In the rows, 128 means zero.
Known rows, with every step that occurs:
K/B/Y: [112 156 185 156 159 137 120 138 129 149 167  98  91 126 161 122 157 140
 126 129 101 131  97  88 101 164 113 118 140 103 144 179 167]
F/B/K/X/Y: [113  79 187 136 130 110 166 162 151 186 147 133  95  63 134 124 172 135
 165  91 134 148  92 176 132 131 161 124 155 131  93 148 163]
K/B/Z/X: [102 122 147 129  91 135 122 163  99 105 147 116  98 162 196 149 146 109
 127 163 124 146 120 110 134 172 103 124 121  68 193 208 137]
B/K: [146  94 135 110 118  73 170 158 147 165 114 139 107 102 129 133 155 118
 136 113 103 162 100  97 110 121 136 119 164 118 153 158 166]
F/X/K/B: [112 127 156 138 152  78 134 146 125 159 129 126 102 144 163 114 198  95
 103 139 126 172  96  68 113 142 112  96 150 142 161 187 177]
P/B: [161 112 134 139 132 148 161 145 109 133 135 144 135 102 158 128 126 139
 106  92 113 131 112 107 108 105 152 174 128 144 124 125 138]
B/Z: [107 118 126 104 120 136 143 195  81 121 130 134 122 122 154 149 143 137
 120 132 138 106 127 159 137 148 114 115 134 104 156 161 142]
P/B/F/X/Y/G: [147 107 141 185 143 165 146 149 120 160 124 170 124  95 162  96 121 162
  61  73 141 116 138 125 149 146 141 116 116 146 136  47 147]
K/B/Z/G: [ 90 130 142 143 140 106 166 172  50 161 129  88 104 135 112 172 166 121
 122 132 172  97 133 115 143 156 125 105 113  97 154 183 163]
F/X/Z: [117  86 135 112 128 146 154 161 118 122 141 123 150 152 121 113 111 112
  97 105 156 143 101 136 123 176 122  94 132 166 167 150 131]
P/X: [141 107 147 148 153  99 157 191 125 115 128 164 138 125 169 113  99 139
 130 137 135 112 118 121 120 104 113 179 152 107 131 172 143]
K/B/P/X: [147 112 167 172 149 106 173 142 115 112 133 148 130 160 168 148  90 117
 135 177 140  92 109 107 151  86 119 185 136 107 129 193 150]
P/X/Z/B/Y/G: [119 181 151 169 155 136 138 180 143  80 172 166 101 186 192 102  59 151
 116 111 100  72 123 159 105 186 102 147 126 116 197  99 129]
K/B/P/X/Z/G: [117 110 158 169 161 107 212 154  83 117 136 116 150 153 107 174  62  90
 137 143 184  67 113 135 151  99 128 173  99 127 132 182 146]
F/B/P/X/Y/G: [129 106 174 198 149 140 164 149 137 128 128 208 116  91 169 128  72 123
 153 117 123  63 117 176 187 125 138 197 139 102 103 106 130]
F/X/K/B/Y/G: [106 185 168 162 181 109 114 107 130 181 151 124  56 162 177  93 184 117
  92 126  89 157 119  59  97 207  95  91 141 110 193 127 186]
X/P/B/Z/G: [147 185  90 141 132 154 192 160  80 153 132 111 165 107 141 148 142 150
 103 125 156  84 145 127 165 148 173 157  93 124 124 103 117]
F/B/P/X: [127  99 174 149 129 126 180 152 146 105 119 198 169 122 164 147  71 113
 129 154 114  89 104 156 163  96 136 205 154 126  92 166 123]
Y/G: [136 125 139 156 128 135 151 152  92 136 112 155  72 121 143 106 117 139
 125 102 109 125 120 110 108 159 126 136 142  98 173 121 159]
Z/X/Y/G: [135  97 153 178 115 140  97 160 137 130 130 159  70  78 183  96 116 119
 167  94 109 122 108 110 129 175 132 124 127  80 189 119 130]
X/K: [117 130 143 105 151  79 138 193 135 137 119 156 101  85 168 126 168 105
 135 116 105 144  91 109 105 109 123 138 149 131 147 165 182]
F/X/P/B/Z: [155 173  85 124 119 177 167 133 107 136 145 131 183 160 175 115 149 154
  66 147 147 121 145 117 171 183 149 126 116 145 145 106  95]
Y/B: [123 106 167 107 135 143 115 160 159 130 115 129 116 123 156  99 150 130
 130 130 115 163  79 118  92 120 141 136 143 116 154 188 128]
K/X/P/B/Y/G: [174 229 150 169 166 212 168  99 106 156 166 113  91 145 194  72 134 202
 111 120  98 116 128 119 114 185 162 166 102 106 136  65 133]
F/X/Y: [130  77 153 154 147 118 110 170 145 164 138 128 137  77 139 100 155 124
 135  95 157 116  92 121 146 160 140  78 148 150 138 130 127]
P/X/Y: [132  93 155 163 167 102 122 207 143 134 146 154 134  68 168 114 108 135
 164 111 159  87 110 152 139 103 119 165 148 104 118 150 144]
B/K/X/P: [158 155 136 117 131 114 192 144 142 172 128 108 109 137 147  95 160 153
 148 149 134 161 100 108 120 137 163 132 147 117 133 159 156]
K/B: [120 113 166 155 132 124 145 154  97 136 138 113  90 132 149 132 146 122
 131 128 127 143  98  85 108 128 121 126 143 116 135 202 166]
P/B/Z/X: [142 122 117 110  90 153 135 159  98  93 143 146 138 130 205 146 124 138
 109 127 107 138 128 134 131 142 131 164 103 105 174 136 106]
F/B/P: [125  97 177 138 109 142 167 141 139 121 112 179 141  97 155 151  99 107
 130 131  98 102  84 148 157 122 154 161 145 142  99 156 129]
K/X/Z/B: [122 117 157 120 128 137 154 192 105  87 150 124 111 170 155 107 107 146
 136 102 146 119  84 190  99 143 151 113 114 170 164 158 125]
X/P/B: [180 167 113 151 127 167 166 145 131 129 136 135 155 113 174 117 127 142
 107 124 116 125 114  88 134 124 168 178 124 138 104 126 116]
Z/X/P/B/Y: [173 200 141 153 123 188 122 124 188 114 169 128 146 110 235 102 118 149
 117 144  62 141 105  73 124 179 163 165 117 121 144 120  98]
F/X/P: [148 145 121 141 127 142 147 142 153 143 120 127 166 142 159  83 136 129
 101 152 139 136 103  78 151 178 147  98 147 151 140 149 109]
Y/X/P/B/K: [179 176 127 137  98 126 204 149 156 158 127 137 157  86 166 137 157 127
 112 136  88 159 100  76 122 109 202 156 150 106 113 139 117]

Rows:
[190 163 100 138 119 119 197 132 160 164 129 136 141 107 157 122 142 131
 109 123  97 154 117  71 135 114 171 164 143 134 123 116 135] -> X/P/B/K
[141 125 149 123 176  71 163 175 149 114 109 190 132 107 187 145 112 102
 148 158 119  98 103 128 144  68 123 198 142 121 135 152 159] -> B/P/X/K
[149 100 173 123 161 130 142 146 173 108 104 164 157 146 174 117  92 123
 135 177 130 114  87 134 133  82 136 196 139 105 146 181 110] -> Y/B/P/X
[124 121 146 106 118  91 106 183 163 110 110 161  99  93 210 121 152  93
 146 132  85 169  87  87 100 129 123 139 138 109 178 169 160] -> Z/X/K
[122  94 168 166 129 105  98 205 188 132 125 171 151 107 178  98 127 145
  87 107 148 101 101 137 160 151 146  61 143 178 138 113 121] -> Z/B/F/X/Y
[154 100 154 147 151 106 169 162 131 107 112 176 157 129 165 142  70 126
 141 162 137  81 102 132 152  83 129 188 139 121 129 157 130] -> B/P/X
[146 187 110 132 152 168 203 151  53 157 145  87 148 133 139 136 158 177
 112 127 181  91 145 157 154 140 179 150  75 132 119 111 121] -> K/X/P/B/Z/G
[127 107 133 125 116 125 133 174 141  89 139 142 153 182 147 105 103 116
  97 107 141 121  92 138 117 184 138  84 135 192 186 145 106] -> F/X/Z/B
[150  94 156 105 139  94 182 155 116 172 123 116  88 124 133 115 162 144
 147 120 128 167  98 128  94 116 147 124 150 124 147 157 171] -> B/K/X
[130 126 162 138 156  90 150 117 131 147 116 138 118 141 168 137 165  82
 110 160 129 141  88  71 144 125 129 113 142 149 152 165 162] -> F/X/K/B/P
[130  93 145 143 161 108 203 174  99 111 116 139 170 122 102 167  54 103
 141 128 181  54 109 161 154 101 144 175 105 145 128 144 136] -> B/P/X/Z/G
[ 93 127 180 137 118  95 124 186 154 110 121 157  89 122 221 137 153  91
  96 151  90 179 105  72 114 111 110 131 131 103 154 204 199] -> Z/X/K/B/F
[112 156 165 130 137 142 109 187 163  92 171 135 121 141 169 120  97 137
 119 103  99  94  86 159  92 186 131 101 126 161 169 137 129] -> X/Z/B/Y
[ 83 101 168 136 119 154 165 166 109 120 146 118 142 187 134 130 113 114
  56 127 169 149 115 118 128 162 108  85 120 165 143 177 169] -> K/B/F/X/Z
[ 99 202 173 159 174 112 121 134 124 162 156 131  25 129 184 120 177 123
 124 119  76 143 116  76  88 176  97 121 141  76 175 137 206] -> X/K/B/Y/G
[143 108 147 144 124 150 168 180 124 119 122 166 148 105 172 130 117 154
  67  97 116 133 122 120 117  79 144 158 120 151 103 117 157] -> P/B/F
[186 110 142 115 133 109 202 127 101 172 135 120 106 122 141 117 160 160
 129  98 113 172 110 129  95  89 165 162 129 144 136 124 163] -> P/B/K/X
[ 81 117 146 110  98 153 157 186  97 118 135 157 131 117 162 159 143 126
 110 127 121 115 124 179 150 166 124 136 141 113 124 171 139] -> F/B/Z
[116  92 178 126 150 141  89 172 172 151 131 125 108  64 161 100 158 126
 152 105 136 138  73 142 119 128 147 124 142 112 137 171 123] -> X/Y/B
[107  99 170 155 125 128 149 153 120 147 123 130 137 170 153 117 142 131
  59 146 151 156 120  79 136 141 111  84 138 143 135 181 163] -> K/B/F/X
[133 158 169 145 139 116 101 173 170 118 148 143 112 126 192 108 132 152
 124 117  78 105  84 120 102 171 139 103 148 143 158 138 123] -> Z/B/Y
[128 107 160 193 131 119 112 186 156 135 112 187 109 128 178  82 118 149
  82  94 135  98 114 134 156 180 136  64 136 151 168  71 130] -> Z/B/F/X/Y/G
[111  87 133 129 147 119 175 163  98 148 117 100 163 133  79 125 118 103
 100  90 182 115 106 119 126 172 142  87 113 181 163 135 135] -> F/X/Z/G
[128 120 153 119  81  81 173 211 152 108 128 145 128 133 141 150 123  98
 126 119 103 134  79 142  96 129 168  96 149 132 174 173 117] -> Y/X/Z/B/K
[143  96 139 129 113 130 151 151 151  85 121 157 168 177 151 126  76 100
 106 128 141  95  80 155 149 159 153  95 122 205 180 129  89] -> F/X/Z/B/P
[139  88 161 125 170  76 128 179 215 171 129 149 117  89 165 107 152 123
 162 131 136 146  95 145 123  87 126 160 165  94 144 173 140] -> P/X/Y/B/K
[157  99 169 140 135  69 136 186 163 160 138 132  82  95 158 108 169 150
 174  95 133 125  79 159 117 126 170  91 142 142 153 133 143] -> Z/B/K/X/Y
[ 85 155 137 129 186  43 174 206  76 154 137 123 106 149 156 172 179 100
 127 147 169  95 145 132 140 109  94 155 119  80 155 183 191] -> P/X/K/B/Z/G
[199 147  95 130 122 115 192 104 173 173 125 134 172 138 161 100 156 127
  83 132 112 175 115  61 146 152 166 136 152 164 141 110 115] -> F/X/P/B/K
[181 173 130 142 139 184 180 134 102 138 147 113 138 138 174  95 140 175
 120 126 138 135 113 124 124 122 183 175 108 143  98 123 120] -> K/X/P/B
[149 170  87 139 142 147 187 137  86 166 127 109 191 144 137 128 156 142
  72 128 169  96 152 105 177 182 170 116  98 157 143  96  92] -> F/X/P/B/Z/G
[151 147 134 145  99 154 122 157 171 102 128 140 134 120 205  95 114 114
 143 158 105 150  93  72 138 162 150 138 134 107 151 178 102] -> Z/X/P
[104 166 188 138 145 100  89 149 172 132 159 120  69 117 233 121 178 100
 140 147  63 169  86  63  88 163 105 124 138  86 179 192 179] -> Z/X/K/B/Y
[137 128 113 126 140 129 184 170  57 149 127 121 141 102 124 170 147 148
 104  97 154  83 142 151 136 126 156 148  94 132 140 108 132] -> P/B/Z/G
[161 164 126 153 124 176 179 171 144 122 128 157 169 112 190 118 115 157
  65 129 117 129 128 105 147 108 165 165 116 147  84 117 139] -> X/P/B/F
[139 193 120 146 119 157 206 186  64 145 131 112 177  88 139 172 157 138
 102 139 153  78 130 130 161 142 200 138  96  99 112 133  93] -> Y/X/P/B/Z/G
[ 77 153 135 128 160  66 157 184  65 162 132 102  86 120 136 179 207  98
 124 127 156 107 126 116 135 133 116 107 116  99 163 179 191] -> X/K/B/Z/G
